Each row was made from one walk, in order. Every step used is in the known rows, and no mark comes twice. Write each row's walk.
Known rows
zimegut tamono dugobu: [ 1.65 -0.75 -0.90  0.19 -0.01  0.49  0.91  2.84  2.38  0.50 -3.31 -2.85
  2.66 -0.30 -0.12 -1.51  1.37  0.08  0.78  3.02 -1.03 -0.61  0.00]
tamono zimegut buta: [-0.68 -1.81  0.68 -0.17 -1.29  1.13  1.56 -0.75  2.43 -4.07 -0.19 -4.94
  1.84  2.37  0.43 -0.74 -1.41 -0.12  0.53  2.15 -0.10 -2.48 -3.65]
tafe dugobu: [-0.24  0.75 -0.69 -0.69  1.53 -0.37 -0.40  0.08 -0.64  3.67  0.85 -1.20
  1.69  1.10  0.08  0.14  0.91 -0.03  1.69 -0.44 -0.07 -1.45 -1.41]
buta zimegut tamono: [ 1.60 -0.48 -1.82  0.81  0.12  1.51  1.02  2.49  1.74 -3.80 -0.98 -2.73
  2.08  1.05  0.31 -2.12  0.01  0.68 -1.39 -0.32  2.86 -1.68  2.18]
bodop dugobu: [ 0.56  1.07  1.04  1.39 -1.33  0.28  2.13 -0.92 -0.98  2.23 -0.23  0.84
  0.74  0.57  0.42 -0.60 -0.55  0.85  3.25 -1.60  0.09  2.01 -0.22]
tafe dugobu tamono zimegut: [-0.69  1.08 -1.90  0.87  3.25 -0.56 -1.79  1.94  2.98  2.78  3.49 -3.03
 -0.01  2.93 -0.95 -0.76 -1.17  0.40  3.70  2.01 -1.74 -2.13 -1.43]
bodop zimegut: [ 1.23 -0.76  0.12  2.58 -1.67  1.08  2.20 -0.46 -0.03 -0.82 -0.88  1.32
 -1.35  1.40 -0.13  1.13  0.01  0.02  1.16  0.57  2.37 -0.65  0.14]
tamono dugobu tafe: [-1.61  2.31  0.84  0.40 -1.45 -1.17 -5.21  0.29  1.99  4.66  1.25 -1.79
  1.23 -0.89 -0.73  0.99  2.92 -0.25 -1.49  5.01 -1.82  0.37 -0.39]
tamono zimegut tafe: [-0.62 -1.22 -2.70 -0.95 -0.38  2.30  1.34  0.16  4.02 -3.29 -0.09 -5.21
  0.52  1.12 -0.02 -1.09 -0.26 -0.27 -0.07  0.72  2.13 -0.09 -3.25]
geves dugobu bodop zimegut tafe: [-2.04  3.29 -1.78 -2.05 -0.05  0.90  3.53 -0.26  2.75 -2.21 -3.79  1.79
 -0.19  1.75 -0.91  0.37  4.15 -0.09 -0.33  0.02  0.70 -1.54 -0.12]
buta zimegut tamono dugobu geves: [ 2.27 -1.33 -2.66 -0.42 -1.14  0.58  0.56  0.90  3.08 -0.34 -1.61 -3.41
  1.51  0.19  1.97  0.25  1.33 -0.45 -2.47  2.88  1.42 -3.90  0.98]
bodop zimegut tafe dugobu: [ 0.16 -0.20 -2.54  0.80 -0.38  1.35  3.02 -0.33  1.42 -0.66 -0.95 -1.52
  0.28  2.04  0.11 -0.16  2.64 -1.09  2.17 -0.23  3.42 -2.10 -2.52]
geves zimegut tamono: [ 0.54 -0.60 -1.76  0.91 -0.15  1.79  3.78  4.38  2.44 -1.24 -4.28 -2.88
  1.46  1.40 -1.75 -2.88 -0.56  0.51 -0.76 -0.96  0.55 -3.85  0.86]
geves zimegut tafe dugobu tamono: [-2.68  1.97 -3.66 -0.71  2.63 -0.55  1.66  2.93  4.68  1.38  0.47 -3.38
  0.11  1.93 -2.61 -2.26  3.01 -1.61  0.94 -0.01 -0.25 -4.16 -0.79]
dugobu bodop: [-2.53  1.31  0.21 -1.51  0.80 -0.98 -1.51  1.40  1.33  1.66 -0.60  0.90
 -0.06 -1.06 -0.82  1.13  0.57  0.89 -1.25  1.38 -0.84 -0.01  2.59]
bita zimegut: [-0.37 -2.19 -1.84  2.39 -0.44  1.24  0.29 -0.19  0.01 -0.04  1.91  1.37
 -1.86 -0.03 -0.28  0.84 -0.44 -0.26 -0.29  3.04  3.08  0.32 -2.32]
zimegut tamono dugobu geves: [ 2.02 -1.37 -1.47  0.33 -0.48 -0.94  1.27  1.22  2.68  0.03 -3.69 -1.64
  1.50 -0.85  1.53 -0.66  0.47 -1.17 -0.68  2.31 -0.87 -3.42 -0.22]
tamono zimegut tafe dugobu bodop: [-3.25  0.94 -3.43 -3.49  1.67  1.19 -0.50  1.72  4.66  2.00 -0.02 -5.37
  2.10  1.18 -0.58 -0.29  1.03  0.64  0.40  2.06  0.87 -1.72 -1.85]
buta zimegut: [ 0.10  0.21 -1.32 -0.78 -0.92  1.01 -1.27 -0.48  0.43 -0.35  1.92 -1.84
  0.10  0.91  0.15  0.95  0.74  0.59 -1.95  0.04  2.52 -0.52  1.07]
buta zimegut tamono dugobu bodop: [-0.12  0.77 -1.36 -1.75  0.06  0.65 -1.73  3.63  4.25  1.65 -2.11 -3.83
  3.10 -0.65 -0.76  0.17  2.51  1.86 -2.47  4.73  0.70 -1.23  3.84]
tafe dugobu tamono zimegut buta: [-1.95  0.26  0.03  0.63  2.65 -1.18 -0.50  0.79  3.88 -1.19  2.45 -4.62
  1.43  3.62 -0.68 -1.78 -0.42 -0.71  3.67  2.60 -2.21 -4.30 -3.02]

Write each row's walk
[-2.61  0.69  1.51 -0.33 -0.42 -0.91  1.46 -0.14  1.10  0.91 -1.68 -0.53
  1.64  2.10 -0.58  1.07  2.23 -0.11  1.78  2.21  0.60 -4.71  0.16] | tafe dugobu bodop zimegut buta
[-2.12  0.27 -1.49  0.04 -0.83  0.58  2.02  0.98  3.29 -2.43 -2.61  0.66
 -1.16 -0.31 -0.87  0.81  2.41 -0.35 -0.77  1.39  2.80 -0.91  1.68] | dugobu bodop zimegut tafe
[-1.53  1.65 -2.50 -0.28  3.63 -1.99 -0.77  1.67  3.30 -0.76  1.45 -1.57
  0.37  0.47 -0.71 -2.17  3.04 -1.92  2.37  0.02 -0.84 -1.64 -0.84] | zimegut tafe dugobu tamono
[ 0.29 -0.95 -3.27  0.73 -0.52 -0.04  3.61 -1.85  1.69 -1.25 -1.22 -0.29
 -0.84  1.66  1.85  0.79  1.88 -2.32  0.92 -0.77  3.48 -4.86 -2.50] | bodop zimegut tafe dugobu geves
[-1.98  0.44 -3.56 -2.23  0.08  1.34  3.06  1.51  2.80  2.37 -1.45 -5.00
  1.62  1.86 -1.83 -1.24  2.97 -0.86 -0.27 -1.19  1.78 -3.69 -2.87] | geves zimegut tafe dugobu
[-0.75  0.11 -2.91 -0.50 -2.85  0.78  5.99 -1.38  2.63  0.90 -2.74 -2.12
 -0.29  1.03  0.42 -0.86  0.68 -1.45 -0.01 -3.16  1.86 -3.08 -1.85] | bodop dugobu geves zimegut tafe
[-1.41  3.77  1.94  2.54 -1.85 -1.01 -2.05 -0.83  0.02  3.31  0.98  0.72
  1.15  0.38 -0.35 -0.75  0.37  0.47  1.81 -0.29 -0.54  1.79  0.38] | bodop dugobu tafe
[-0.59 -0.64 -2.14 -0.53 -1.42  0.25  2.68 -0.16  1.32  1.93 -1.45 -0.85
 -1.45  0.95  0.00  0.92 -0.32 -1.05 -2.44 -0.80  0.32 -5.21 -0.34] | dugobu geves zimegut
[-2.14  5.35  0.60 -0.87  0.57 -0.98 -2.09 -0.97  0.26  1.02  0.36  1.70
  1.05  1.92 -0.47 -0.65  2.60 -0.18 -1.03  0.15 -2.83 -0.85 -1.03] | geves dugobu tafe
[-1.50 -0.50  0.75  1.44  1.10 -0.96 -0.12  0.60  4.36 -4.98  1.57 -3.67
  0.29  2.29 -0.69 -1.81 -1.21 -0.80  2.09  2.93 -2.26 -2.68 -1.58] | dugobu tamono zimegut buta
[ 0.17  2.01 -0.99  0.73 -1.22  0.31 -4.34  2.82  3.70  0.84  0.09 -4.40
  3.18  0.04 -0.48 -0.83  2.74  0.49 -2.59  4.90  0.63 -1.41  1.60] | buta zimegut tamono dugobu tafe
[ 2.43 -1.49 -0.37  4.00 -1.05  1.38  4.13  2.38  0.90 -4.34 -3.99  0.56
  0.30  1.53 -0.03 -1.64 -0.89  0.13  1.97  0.11  2.37 -2.03  1.15] | bodop zimegut tamono
[-1.15  3.31  0.00 -1.12  0.29  0.54  2.19 -0.17  0.61  1.62 -2.86  3.65
 -0.90  2.43 -1.03  1.51  2.27  1.17  0.53  0.78 -0.80 -1.79  1.23] | geves dugobu bodop zimegut
[ 1.20  0.83  0.52  4.27 -2.12  0.42 -0.97  2.53  3.15  0.49 -2.63 -1.33
  1.67  0.58 -1.00 -0.75  2.12 -0.13  0.34  5.01  0.48 -1.63  0.70] | bodop zimegut tamono dugobu tafe
[-0.43  3.30 -1.21 -0.27  3.08  0.08  0.22  0.66  3.22 -0.40  1.44 -0.43
 -0.65  3.80 -0.95 -1.28 -0.17  0.38  2.65  1.21 -3.42 -1.15 -1.77] | geves dugobu tamono zimegut
[-1.68 -0.55  1.97 -0.40 -2.84 -0.52  0.88 -0.27  3.10  0.79 -2.76 -1.16
  1.21  0.39 -0.98  2.64  3.39 -0.05 -0.12  6.11 -0.62 -2.58  0.34] | tamono dugobu bodop zimegut buta
[-0.87 -0.22 -3.63 -1.99  1.12  2.25  1.01  0.53  3.20  0.12  0.60 -6.25
  2.10  2.28  0.09 -1.13  0.44 -0.16  1.64  0.49  1.83 -1.50 -4.55] | tamono zimegut tafe dugobu
[ 0.04  0.52 -1.07  0.46 -2.72  0.57  4.71 -0.97  0.74  4.40 -1.79 -0.20
 -0.74  1.68  0.10  0.34 -1.16 -0.19  0.61 -2.29  0.50 -3.24 -0.41] | bodop dugobu geves zimegut
[ 0.91  0.42  0.21  1.24 -1.59 -1.03  2.70 -2.43 -0.89  2.17 -0.60  1.61
 -0.31  0.50  2.06  0.19 -1.47 -0.45  2.12 -2.29 -0.27 -0.64 -0.22] | bodop dugobu geves
[ 0.96 -0.98 -1.09 -1.21 -1.38 -1.23 -0.30 -1.60  1.36  3.51 -0.49 -0.69
 -0.39 -0.86  1.59  2.29  1.31 -1.10 -1.18  3.10 -1.23 -1.99 -1.15] | tamono dugobu geves
[-3.39  1.79 -2.25 -3.32  2.29 -0.67 -0.71  1.46  2.68  2.02 -0.87 -1.98
  1.94 -0.48 -0.56 -0.35  3.17 -0.23 -0.15  0.46  0.56 -1.60  0.23] | zimegut tafe dugobu bodop
[-0.48  0.00 -4.61 -2.53  0.21  0.09  0.61 -1.89  1.94 -0.32  1.38 -3.52
  0.78  1.28  2.14  0.47  2.60 -1.78 -1.98 -1.12  3.86 -4.54 -1.70] | buta zimegut tafe dugobu geves
[-0.67 -0.43 -1.65  3.98 -0.91  0.46 -3.09  2.93  3.38  1.36 -0.04 -1.45
  1.35 -0.69 -0.92 -1.23  1.46 -0.40 -1.21  7.54  1.39 -0.68 -1.89] | bita zimegut tamono dugobu tafe
[-1.62  1.52 -0.52  0.42  0.55 -0.14 -0.01  0.98  0.60  4.69 -0.72  1.27
  0.06  1.24 -0.86  2.11  1.39  1.20  1.52  1.51  1.06 -2.53  1.38] | tafe dugobu bodop zimegut
[ 1.40 -0.21 -1.79  2.14 -1.67  0.85  6.92  1.87  1.62  0.87 -4.91 -1.18
  1.17  1.80  0.48 -2.67 -1.81 -0.10  1.58 -2.98  0.72 -4.42  0.51] | bodop dugobu geves zimegut tamono
